(in the rows, 128 means zero)
Known rows, with every way that one mark hangs from another:
J_737{J_561{J_395} J_702}: [131 119  87 189 117 127 129 143 162 105 143 150 138 146  70 140 126 118
 112 140  97 154  94 146  84 124 130 158 112 194 102 100  99 144 101 149
  88  99 186 137 132]
J_442{J_702{J_737{J_561{J_395}}} J_778}: [110 136 113 165 100 102 136 148 178  92 105 122 171 116  53 156 123 109
 116  60 111 205 127 139  92 137 146 100 116 160 106  97 122 157 105 124
  62 106 160 147  96]
J_744{J_417}: [116 118 126 150 110 162 122 123 156 121 108 125 154 127  89 145 164 154
 116 127  83 154 140 144 108  91 131 132 111 139 130  87 114 148 107 125
 132  98 174 110 134]
J_442{J_561{J_316 J_395 J_737}}: [124 113 123 144  84 103 114 130 183 112 106 129 137  68  77 125 123  76
  98 102  62 193 107 140  64  96 151 134  91 124 153  99 114 157 136  84
  73 128 170 146 145]
J_949{J_417{J_744{J_395{J_332{J_702}}}}}: [118 135 126 154 154 189  96 101 166 137 144 145 187  77  80 148 118 137
 159 124 101 201 144 137 121  78  96 101  86 171 135  88 122 167 119 133
 120 113 189  61 111]
J_417{J_744}: [136 105 106 154 125 154 129 136 159 103 141 140 171  98  95 133 146 139
 135 114  85 170 149 135 103 113 110 138  87 149 116 109 113 163 131 139
 124 107 160 100 143]
J_737{J_561{J_395{J_332} J_442}}: [122 151  99 158 136 132 122 149 149 102 148 145 159 102  77 129  85 113
 109 127  73 167 105 177 105 116 149 157 126 174 115  84 117 138 118 114
  81  96 220 117 121]
J_744{J_395}: [121 102 109 155 128 157 120 127 154 117 122 136 149 118  89 135 151 129
 125 130  85 188 159 134 113 108 135 133 103 139 130  52 107 141 102 129
 124 104 181 118 121]
J_561{J_316 J_395 J_442 J_737{J_702}}: [133 124  77 156  60 100 112 159 147 115 142 161 136 115  86  96 124  86
  86 123  41 179  85 116  47  98 172 155 124 188 138 107  86 145 115  86
  66 102 217 116 139]
J_395{J_332{J_702{J_737}} J_744}: [127 149 135 147 125 131 118  96 151 158 107 120 187  98  77 103 129 106
 124 100  93 204 134 149 136  98 129 103 116 105 129  64 121 211 168 113
 116  93 168 110 112]
J_332{J_395 J_702{J_737{J_561{J_442}}}}: [101 135  93 191  90 126 147 146 156 136 113 144 191  97  76 116 125  97
 138 114  81 191 125 175  87 112 138 101 146 171 135  60 119 119 109 116
  78  85 173  90  98]
J_744{J_395{J_332} J_417{J_949}}: [122 114 116 143 122 206 122 136 175 131 122 123 145 112  81 147 140 138
 114 125  86 184 145 147 134  75 163 109 107 119 143  87 121 150 115 100
 138 106 205  80  98]
J_949{J_417{J_744{J_395{J_332}}}}: [113 123 132 137 164 204 107 101 174 114 142 162 178  85  99 152 115 150
 137 129  98 177 150 127 118  84 103 119  77 160 140  98 123 159 116 123
 120 115 192  84 108]
J_702{J_737{J_561{J_395{J_332} J_442}}}: [114 149  94 148 109 131 135 144 144 110 131 147 185 113  69 120  83 109
 114 110  73 172 112 172 109 112 159 135 143 164 129  81 115 151 126 102
  72 100 207 114  96]
J_737{J_702}: [130 121 102 154 106 145 126 123 146 104 128 140 136 138  98 135 162 126
 120 146 100 165 116 118  92 124 132 152  99 161 115  91  98 162 113 138
 118  97 168 120 143]
J_737{J_561}: [122 118 111 171 123 124 132 121 170 104 121 140 140 118  83 148 136 138
 133 133  96 158 123 150  97 136 122 144 106 157 113  95 107 132 120 144
 112  95 164 136 127]
J_737{J_561 J_702}: [130 123  97 174 112 137 136 120 169 102 132 149 129 143  87 148 144 135
 127 149 110 153 101 132  74 135 127 147  98 183 103 105  94 136 112 150
 110  88 171 132 131]
J_737{J_561{J_395{J_744}} J_702}: [138 124 101 197 139 120 123 141 176 124 142 152 147 140  72 111 123 116
  86 127  92 165 103 140  94 113 128 148 111 187  94  96 108 165 124 145
  87  95 199 155 136]
J_949{J_417}: [114 122 138 151 143 139 105 108 153 103 105 161 156 108 100 152 145 144
 138 140  93 160 129 121 105 113  99 142 109 147 141  87 121 159 117 136
 103 100 166 112 134]
J_417{J_949}: [138 103 100 164 121 137 124 154 151 102 123 138 129 111  88 134 153 116
 133 125  81 175 131 130 111 128 145 146 118 114 131 103 120 160 141 127
 112 101 165 101 125]
J_949{J_417{J_744}}: [121 112 126 154 147 162 113 119 163 100 131 165 175  94 101 147 138 154
 147 126  91 162 142 120  99 105  87 135  88 162 134 120 121 164 126 144
 111 107 164  92 137]
J_702{J_737{J_561{J_316 J_442}}}: [116 133 101 159  73 104 136 151 158 109 120 148 147 110  92 123 118 116
 132 118  66 184 125 129  67 137 157 125 136 168 134  90 102 120 144  91
  90  83 179 113 100]
J_702{J_737{J_561{J_316}}}: [114 114 111 162  77 104 136 133 175 116 111 142 135 121  85 141 130 128
 139 117  83 172 127 136  80 142 138 118 118 146 140  94 102 140 144 112
 108  99 155 137  98]
J_332{J_395{J_744}}: [117 106 137 171 156 146 130 135 177 135 119 146 167  92  99 105 154 108
  89 114  82 170 148 155 116 101 113 128  98 114 135  51 136 170 140 123
 104  98 177 147 137]
J_561{J_737}: [120 111 109 135  96 119 129 108 163 117 109 148 154 104  76 126 146 121
 113 116  77 167 117 132  86 103 140 142 104 118 140  97  98 155 120 126
 104 106 168 131 136]
J_417{J_744{J_395{J_332{J_702}}}}: [127 128 108 153 135 182 112 117 157 137 157 123 181  79  82 133 123 124
 149 113  95 206 152 156 121  85 121 104  81 151 117  82 110 167 123 127
 130 111 185  66 115]
J_395{J_332{J_702{J_737}} J_744{J_417}}: [118 151 142 147 112 161 123  93 167 172 100 108 203 109  70 109 138 131
 114  98  88 190 135 155 137  66 133  84 126 113 133  74 121 204 153 104
 129  89 175  97 109]
J_395{J_332 J_744}: [131 138 147 136 160 148 112 101 166 128 125 131 157  93  96 116 127 122
  97 120  90 174 135 145 133 105 125 140  95 100 125  77 124 195 163 121
 119  96 188 139 134]
J_702{J_737{J_561}}: [112 118 105 159  99 124 149 115 166 110 107 144 164 129  75 139 132 133
 140 118 102 165 132 144  97 135 136 123 119 146 126  88 106 145 124 134
 108  95 151 132 105]
J_417{J_744{J_395{J_332{J_702}}} J_949}: [141 118  90 169 132 187 116 143 164 134 162 123 165  74  76 129 121 110
 155 107  89 220 148 148 126  89 136 105  88 138 123 103 121 169 139 122
 129 109 183  44 104]
J_737{J_561{J_316 J_395} J_702}: [136 118  95 188  94 106 116 159 171 109 147 148 109 137  80 139 123 109
 116 138  80 163  93 142  66 133 137 153 105 198 116 106  97 141 120 121
  91 101 190 144 130]
J_744{J_395{J_332{J_702}} J_417{J_949}}: [126 128 109 166 112 195 110 131 172 153 128 105 150 104  66 142 138 126
 134 121  82 204 136 156 133  65 153  98 113 129 134  79 123 152 115 105
 137 105 198  55 100]
J_561{J_316 J_395{J_332} J_442{J_778}}: [127 160 126 146 102 111 104 172 147  91 152 129 143  85 102 152 118  99
  99 113  51 206 127 153 102 125 168 145 120 149 137  82 126 160 145  70
  73  87 214 117 118]

Rows:
[127 119 106 177  90 115 125 135 179 107 137 145 101 133  96 149 141 129
 125 151  96 161  99 124  62 142 132 145  95 186 116 113  91 130 130 127
 115  88 173 137 128] : J_737{J_561{J_316} J_702}
[116 127 145 120  86 118 121 120 178 108  77  99 135  79  90 129 128  81
 127  72 113 219 130 109  75 117 142  90  79 111 134  90 121 157 146  87
  85 124 130 130 124] : J_442{J_561{J_316} J_702{J_737}}
[111 139 136 133 104 120 134 135 171  90  81  97 177  82  69 157 137  81
 109  50 115 237 138 128  97 118 150  89  93 121 116  91 140 180 115 101
  57 119 141 140 119] : J_442{J_561{J_395} J_702{J_737} J_778}
[125  96 125 183 140 177 133 160 193 142 114 137 162 102  89 110 164 122
  82 107  68 168 144 152 122  74 132 117 122 113 148  86 147 162 144 106
 115  97 186 109 124] : J_332{J_395{J_744{J_417{J_949}}}}
[121 119  97 192  72  80 115 155 157 137 121 131 149 112  59 128 115  96
 143 100  73 195 113 164  84 127 139 114 140 173 130  83 102 157 134 114
  86 105 165 119  99] : J_332{J_702{J_737{J_561{J_316 J_395}}}}
[116 137 130 145  57 114 137 109 202  95 104 119 126  82  96 171 162  91
 103 119  92 210 100 101  40 117 160 119  67 137 144 125 108 151 138  83
  84  97 154 143 134] : J_442{J_561{J_316 J_737{J_702}} J_778}
[140 144 130 168 137 162 111 124 181 161 131 105 160  96  73 115 138 124
 114 109  84 195 125 152 138  72 140 104 117 113 131 102 131 195 166 111
 130  92 193  79 122] : J_395{J_332{J_702} J_744{J_417{J_949}}}
[113 101 120 156 149 184 111 120 168 112 135 167 177  92 100 143 135 150
 146 126  87 180 162 109 103  92  97 119  88 174 131  95 120 146 102 136
 116 109 180  86 118] : J_949{J_417{J_744{J_395}}}
[122 146  95 188 113 106 131 170 160  84 145 141 166 106  80 159 122 116
 111 112  64 194 129 153  90 139 156 144 135 190 103  89 123 132 109 114
  66  82 202 126 118] : J_737{J_561{J_395 J_442{J_778}}}
[131 109  83 154  89 119 128 129 151 115 124 162 159 133  65 115 141 102
  94 123  76 163  92 131  75  94 152 157 112 162 130 106  91 167  97 125
  85 113 188 135 141] : J_561{J_395 J_737{J_702}}
[121 140 153 138 147 173 114  99 179 141 118 117 169 106  93 123 141 148
  86 122  84 160 135 153 134  73 132 119 101 116 128  83 128 185 147 111
 136  95 199 130 134] : J_395{J_332 J_744{J_417}}
[123 122  84 149  94 111 119 149 140 108 130 160 178 100  74  96 120  97
  93 106  45 180 110 144  79  89 164 157 136 158 133  87 102 146 106 107
  65 105 211 114 137] : J_561{J_395 J_442 J_737}
[126 129 142 160 101 108 114 156 179  87 111 106 130  73  99 175 146  88
 108 102  76 218 135 142  86 131 150 126  85 131 135  89 133 160 143  82
  75 106 159 147 139] : J_442{J_561{J_316 J_395} J_778}
[116 135 110 141 105 163 121 101 137 149 109 121 181 107  69 128 130 114
 143 112 101 214 148 153 130  91 145  93 115 121 137  43 107 169 121 108
 119 105 171  87  91] : J_744{J_395{J_332{J_702{J_737}}}}
[124 153 148 157 135 162 104  98 174 164 124 109 175  95  75 117 138 136
 107 117  85 185 133 155 135  65 124 107 108 128 122  76 124 194 149 117
 131  89 190 103 137] : J_395{J_332{J_702} J_744{J_417}}
[138 110 123 173 132 158 121 143 186 137 114 125 152 116  88 114 156 137
  97 108  71 172 140 122 120  83 142 123 122 117 133 106 134 172 152 112
 126  93 183 106 130] : J_395{J_744{J_417{J_949}}}
[124 145 110 125  86 107 104 145 149 117 141 151 149  79  81 104  99  83
  82 114  40 183  99 150  80  94 171 156 119 144 155  96 102 156 144  72
  69 109 228 118 126] : J_561{J_316 J_395{J_332} J_442 J_737}
[128  93 100 168 110 190 123 149 171 126 118 126 145 125  78 137 157 143
 120 123  77 185 151 129 120  80 157 114 121 135 137  86 123 135 100 109
 135 104 192  80 106] : J_744{J_395 J_417{J_949}}
[114 144 110 167  63  91 141 158 173  93 119 139 152 106  96 156 133 121
 130 111  66 206 132 121  69 153 164 112 136 168 135  96 112 124 146  84
  80  70 176 122  88] : J_702{J_737{J_561{J_316 J_442{J_778}}}}
[119 125 132 128  89  95 102 130 193 110  97 112 130  57  67 113 110  64
  90  69  86 209  98 128  55  93 150 118  73 127 134 110 116 159 123  89
  59 141 171 148 148] : J_442{J_561{J_316 J_395 J_737} J_702}
[127 111 124 206 130 162 122 160 191 167 117 119 168  93  78 102 160 110
 104 102  70 190 138 161 123  64 124  96 128 122 140  80 142 167 143 112
 115  94 183  86 124] : J_332{J_395{J_744{J_417{J_949}}} J_702}
[113 140 125 150 116 188 110 104 161 158 123 107 166 107  74 143 138 139
 128 126  91 195 137 164 133  58 136  98 106 145 131  54 114 150 100 108
 139 100 198  76 111] : J_744{J_395{J_332{J_702}} J_417}
[121 110  93 171 103 117 140 141 156 111 114 150 173 134  65 131 116 120
 124 106  89 166 124 162 104 125 144 130 133 156 123  83 112 154 114 131
  88 106 165 137 104] : J_702{J_737{J_561{J_395}}}
[136 105  98 148 142 203 130 147 171 111 157 136 158  85  86 135 124 126
 135 114  88 199 157 138 129  94 143 118  79 126 131 111 122 163 140 111
 132 118 190  70 105] : J_417{J_744{J_395{J_332}} J_949}
[125 141 133 132 143 151 114 116 161 103 114 116 158  79  84 146 113  94
 108 115  99 186 119 176 121  99 137 136  80 112 135  79 133 175 132 104
  90 122 174 131 146] : J_442{J_561{J_395{J_332}}}
[114 121 138 194 132 158 118 129 184 170 113 119 183  95  87 107 159 121
  97 109  76 181 142 168 117  60 107 101 112 137 132  54 137 165 126 121
 117  90 178 109 135] : J_332{J_395{J_744{J_417}} J_702}
[114 133 128 131  98 121 136 126 158  95  92 113 167 109  74 156 158 118
 123  66 114 212 146 111  99 134 147  93 104 122 116  92 117 173 118 124
  87 100 141 128 103] : J_442{J_702{J_737} J_778}
[124 112 120 182 108  88 124 149 182 138 123 145 157 111  75 101 108 108
  99  96  63 182 125 141  94 121 139 122 130 151 131  83 116 174 162 107
  87 101 183 160 108] : J_702{J_737{J_561{J_316 J_395{J_744}}}}
[131 132 140 149 146 177 119 129 188 140 127 120 154 104  89 122 139 137
  92 112  78 172 130 144 140  78 148 121 109  99 134 110 137 192 169 102
 133  95 198 103 118] : J_395{J_332 J_744{J_417{J_949}}}
[124 128 109 136  88 140 141  86 179 105  97 133 150  98  84 131 149 100
 105 132 105 180  92 115  61  96 147 135  72 136 133 111  99 156 115 113
  96 110 152 128 150] : J_442{J_561{J_737{J_702}}}
[118 122 134 131  87 109 110 145 171 112  90 102 141  81  79 119 118  68
 112  62  99 221 122 128  78 110 147  98  93 129 134  88 122 168 133  84
  68 134 152 132 125] : J_442{J_561{J_316 J_395} J_702{J_737}}
[111 148  99 163  87 115 157 142 164  88 112 135 181 111  84 157 138 129
 130 107  82 202 141 132  86 145 161 114 142 166 120  91 116 129 123 107
  78  68 171 117  91] : J_702{J_737{J_561{J_442{J_778}}}}
[127 140 116 148  81  96  96 124 155 142 137 133 144  80  59 120 110  82
 113 108  61 197  93 170  90  90 147 134 107 133 149  91  97 182 142  94
  89 118 194 118 129] : J_561{J_316 J_395{J_332{J_702}} J_737}
[118 140 109 126  96 128 126 139 134 105  99 134 172 110  84 101 128 101
 117  80  95 204 132 112  89 112 151 111 127 145 118  77 113 150 118 107
  80 101 174 101 114] : J_561{J_442{J_702{J_737}}}
